(in the rows, 128 means zero)
Known rows, with every way that one mark hangs from another:
[j724 [j18 j650 [j994 j914]] j478]: [ 91 136 128 167 134 134 144  98 121 145 133 175 118 108 147 117 130 146
 101 109 143  70 109  79  95 144 161 145 117 112]
[j151 [j18 j724] j89 [j914 [j838 j731] j994]]: [ 79 221 125 108 127 167  89 119 101 144 150 192 140 106 160  77 168 155
 115  96 162  71 117 149  97 146 106 138 111 112]
[j420 j89 j724]: [124 130 151 170  99 159 144 147 141 175 179 150 111 127 172  76 145 168
 119 119 127  95 136  99  81 170 130 154 140 153]
[j89 [j151 [j18 j650 j724] [j914 j994]] j678]: [ 47 135 106 145 125 153  96 139 120 148 161 171 138 142 157  63 124 141
  75  85 114 132 118  81 111 157 126 175  58 116]
[j420 j724]: [ 96 138 152 172 101 155 142 141 137 171 172 153 113 131 161  81 145 166
 104 117 136 101 123 102  85 153 127 151 121 147]
[j151 j89 [j914 j994]]: [ 93 208 126 129 121 140 130 124 110 193 154 194 136 114 150  71 135 145
 108 100 139  90 122 130 100 133 116 140 124 130]
[j89 [j151 [j18 j650] [j914 j838 j994]] j678]: [ 50 176 138 123 114 151  95 130 117 138 144 179 137 148 140  59 130 158
  77  90 131 118 121  67 100 146 137 161  64 108]
[j18 j650 [j724 j478] [j994 [j914 [j151 j89]]]]: [ 61 116 109 170 157 146 124 112 127 153 163 178 122 111 175 125 107 130
 110 110  88 121 108 115  94 146 129 148 102 108]
[j151 j89 [j914 [j838 j731] j994]]: [ 86 235 151 122 113 159 106 110 103 167 148 190 149 113 148  82 157 162
 113 104 167  70 128 133  96 118 114 140 125 128]
[j838 [j731 j415]]: [119 172 161 183  68 155 114 115 139 153 162 164 143 123 177  91 143 163
 101 117 155  62 126 147  84 123 128 161 132 153]
[j994 j18]: [ 92 168 145 157  98 128 145 132 124 146 164 160 117 122 164  92 135 137
  94 123 138  70 118 136  92 139 135 146 141 121]
[j914 j151 [j838 [j731 j415]] [j994 [j18 j650 j724]]]: [ 58 165 143 156  84 174  88 138 143  87 186 136 148 110 184 114 138 158
  86 130 135  77 110 163 107 138 121 161  71 123]
[j914 [j151 j18] [j838 j731]]: [ 67 199 158 149 104 163 108 102 121 127 161 168 122 136 168  80 150 174
  94 112 161  82 128 126  69 116 130 145 110 116]
[j89 [j151 [j914 [j838 [j731 j415]]]] j678]: [ 97 192 176 161  88 153  87 122 124 143 151 172 152 152 152  81 140 162
  93  91 148  98 122  95  85 120 130 169  99 149]
[j89 j151 j678]: [ 65 151 149 179  87 127 118 127 125 162 163 166 131 161 143  70 109 167
  75 102 116 115 134  77  95 128 129 176 108 145]
[j18 [j724 j478] [j994 [j914 j151 j838]]]: [ 45 132 126 168 149 143 113 103 111 133 153 174 105 121 166 127 128 162
  96  98  99  96  86  73  88 123 135 136  95 116]
[j914 [j151 j89] j838]: [ 73 194 144 142 109 146 120 116 118 154 167 176 121 127 161  87 126 171
 101 118 126 108 123 134  72 139 117 143 120 121]
[j914 [j151 j89] [j838 j731] j994]: [ 54 226 150 141  94 162 103 107 116 146 169 175 143 129 149  83 133 186
  99 121 150  82 139 139  96 102 108 146 109 131]
[j151 j18 j89 [j914 j994]]: [ 94 219 119 110 124 142 127 122 109 178 147 203 126 117 149  53 139 140
 115  95 148  85 118 138  95 141 115 131 122 111]
[j678 j89]: [ 99 163 140 174  86 134 136 121 119 168 161 174 115 125 180  94 134 160
 102 121 121  76 136 120  68 148 132 153 150 123]
[j18 j650 [j724 j478] [j994 [j914 j151]]]: [ 51  93 111 187 152 147 126 107 129 146 162 165 116 117 181 130 113 137
  93 104  88 116  99  85  93 134 142 153  87 116]
[j89 j678]: [ 75 152 145 174  88 137 126 123 118 160 162 173 122 140 154  78 125 159
  82 108 132  89 133 101  92 132 129 162 114 142]
[j18 [j724 j478] j994]: [ 71 115 118 186 122 133 109 102 130 162 145 179 116 109 164 110 127 172
  88 106 113  80  99  91 100 130 126 163 135 137]
[j89 [j151 [j914 [j838 j731] j994]] j678]: [ 49 208 162 147 101 150  91 115 104 154 149 174 153 154 131  71 139 175
  79  90 151  95 133  66 108  95 126 166  87 143]
[j678 [j89 [j151 j18]]]: [ 91 172 134 160  89 127 124 127 128 154 155 178 113 149 167  69 122 162
 100 112 111  95 134 104  68 153 132 156 145 106]
[j415 j731]: [ 84 156 149 193  95 153 121 125 132 178 169 169 127 125 174  95 131 166
  94 102 142  73 126  94  84 126 137 144 138 140]
[j994 [j18 j650 [j724 j478]] [j914 j151 [j838 j731]]]: [ 55 145 153 168 139 169 128 123 125 105 169 142 128 112 175 140 142 118
  95 123 123  83 105 125  85 134 152 149  95 100]

Rows:
[ 98 143 141 174 104 148 143 105 131 158 136 163 129 105 141  98 133 164
  83 125 152  75 118 102  82 152 161 172 130 127] | [j724 [j18 j650] j478]
[ 76 196 139 138 132 152 114  97 112 114 159 171 135 118 158 119 138 155
 122 116 164  91 136 128  90 137 134 132  93 103] | [j724 [j18 j650 [j994 [j914 [j151 j89] [j838 j731]]]]]
[ 76 161 148 165 115 131 121 126 113 180 156 176 133 158 147  70 123 144
  84  87 122 128 126  72  91 126 134 170 105 139] | [j89 [j151 j914] j678]
[ 72 169 116 136 128 138 128 144 106 152 167 165 125 109 166  92 147 127
  93 103 133  79  96 129 114 142 122 145 107 120] | [j151 [j914 [j994 [j18 j724]]]]
[ 53 139 127 160 144 149 143 143 118 126 178 165 121 128 158 113 100  94
 101 120  92 113 115 136  98 156 133 153  93  99] | [j994 [j18 j650 [j724 j478]] [j914 [j151 [j89 j678]]]]
[ 57 169 109 142 136 146 124 136 102 134 181 183 108 145 168  77 115 121
 109  96 107 118 123 135  89 159 111 134  81 105] | [j994 [j914 [j151 [j18 j724] [j89 j678]]]]
[ 90 136 123 163 108 133 123 104 129 142 148 167 127 109 161 102 137 171
  93 115 155  85 126 106  98 154 143 158 113 126] | [j724 [j18 j650 j994]]
[ 72  90 107 179 117 142 104 116 135 148 164 163 127 104 193 116 135 158
  88 110 112 107 118 113 100 161 127 167 101 127] | [j18 j650 j724 j994]
[ 81 242 149 126  78 167  90 115 129 117 162 184 140 129 156  65 131 182
 111 117 155  66 126 166  89 122 103 138 104 122] | [j914 [j151 j18 j89] [j838 [j731 j415]] j994]
[ 59 132 112 156 102 147 121 145 131 129 177 148 132 103 173 104 134 139
  81 127 121  82 113 141 118 162 127 161  95 116] | [j914 [j994 [j18 j650 j724]]]
[ 86 250 157 107 116 150 117 125 105 142 154 182 144 111 145  88 156 139
 118 114 173  57 123 154 105 121 118 132 133 113] | [j151 j89 [j914 [j838 j731] [j994 j18]]]
[108 111 141 171 132 155 145 131 131 141 154 161 111 130 137  95 127 154
 121 113 134  85 132  48 103 170 153 153 109 134] | [j420 [j89 j678] [j724 [j18 j650 [j994 j914]] j478]]
[ 57 112 119 154 144 142  98 114 132 120 137 174 115 123 161 113 127 154
  95  95  95 105  92  61  90 162 148 151  92  91] | [j89 [j151 [j18 j650 [j724 j478] [j994 [j914 j838]]]]]
[ 74  93 105 174 136 140 119 123 124 144 168 163 120 106 196 128 136 133
 102 102 104 104 112 106 100 166 136 145  85 116] | [j18 j650 j724 [j994 j914]]
[ 63 115 110 166 121 163 119 126 136 136 178 155 117 120 195  90 131 144
  84 112 113 125 117 134  77 167 132 163  83 110] | [j914 [j151 [j18 j650 j724]]]
[ 84 119 123 167 126 133 134 115 127 152 158 171 122 116 181 117 128 133
 106 107 119  96 122  96  95 146 144 138 101 114] | [j18 j650 [j994 j914]]
[ 60 199 124 149 101 142 128 119 120 169 175 178 129 131 149  72 108 170
  95 118 122 103 130 136  98 119 108 146 110 132] | [j914 [j151 j89] j994]
[ 98 194 165 150 118 157 115 105 109 163 146 174 138 117 169  99 174 154
 103 100 170  76 120 112  73 121 139 147 126 134] | [j151 [j914 [j838 j731]]]
[ 72  89 112 182 143 143 124 112 129 153 148 171 120 102 178 130 127 134
  97 104  99  92 101  85  98 151 146 154 107 116] | [j18 j650 [j724 j478] [j994 j914]]
[ 65 167 153 165 136 156 122  81 118 116 140 165 128 119 147 128 139 165
  98 113 159  74 118  82  88 110 158 143  96 111] | [j724 [j18 j650 [j994 [j914 j151 [j838 j731]]]] j478]
[ 52 157 147 159 103 167 102 119 132 113 152 149 144  97 153 119 147 158
  79 132 143  50 110 128 110 132 137 169 113 115] | [j914 [j838 j731] [j994 [j18 j650 [j724 j478]]]]
[ 68 113 117 150 148 151 106 109 125 118 134 181 108 102 173 120 143 144
 101 101 112  81  92  83  86 169 145 137  96  90] | [j151 [j18 j650 [j724 j478] [j994 [j914 j838]]]]
[113 110 152 170 111 166 137 143 166 163 159 151 118 139 154  65 122 163
 109 118 106 114 130  70  76 178 151 179 134 131] | [j420 [j89 [j151 [j18 j650]]] [j724 j478]]
[ 90 188 162 147  65 164 101 134 145 101 163 150 152 107 165 104 145 159
  94 134 158  44 120 157 107 137 131 155 101 122] | [j914 [j838 [j731 j415]] [j994 [j18 j650]]]
[ 66 163 140 161  90 131 115 127 125 147 156 176 122 164 142  53 111 163
  80  98 124 107 131  84  90 137 130 166 107 124] | [j89 [j151 j18] j678]
[ 44 217 161 143  94 151 115 116 118 113 173 154 132 132 149  94 138 169
  86 127 156  62 125 131 105  94 124 144 102 120] | [j914 j151 [j838 j731] [j994 j18]]
[ 71 138 122 152 138 151 132 134 125 154 152 163 133  95 160 105 138 119
  85 113 121  81  92 117 110 146 143 163 107 114] | [j151 [j914 [j994 [j18 j650 [j724 j478]]]]]
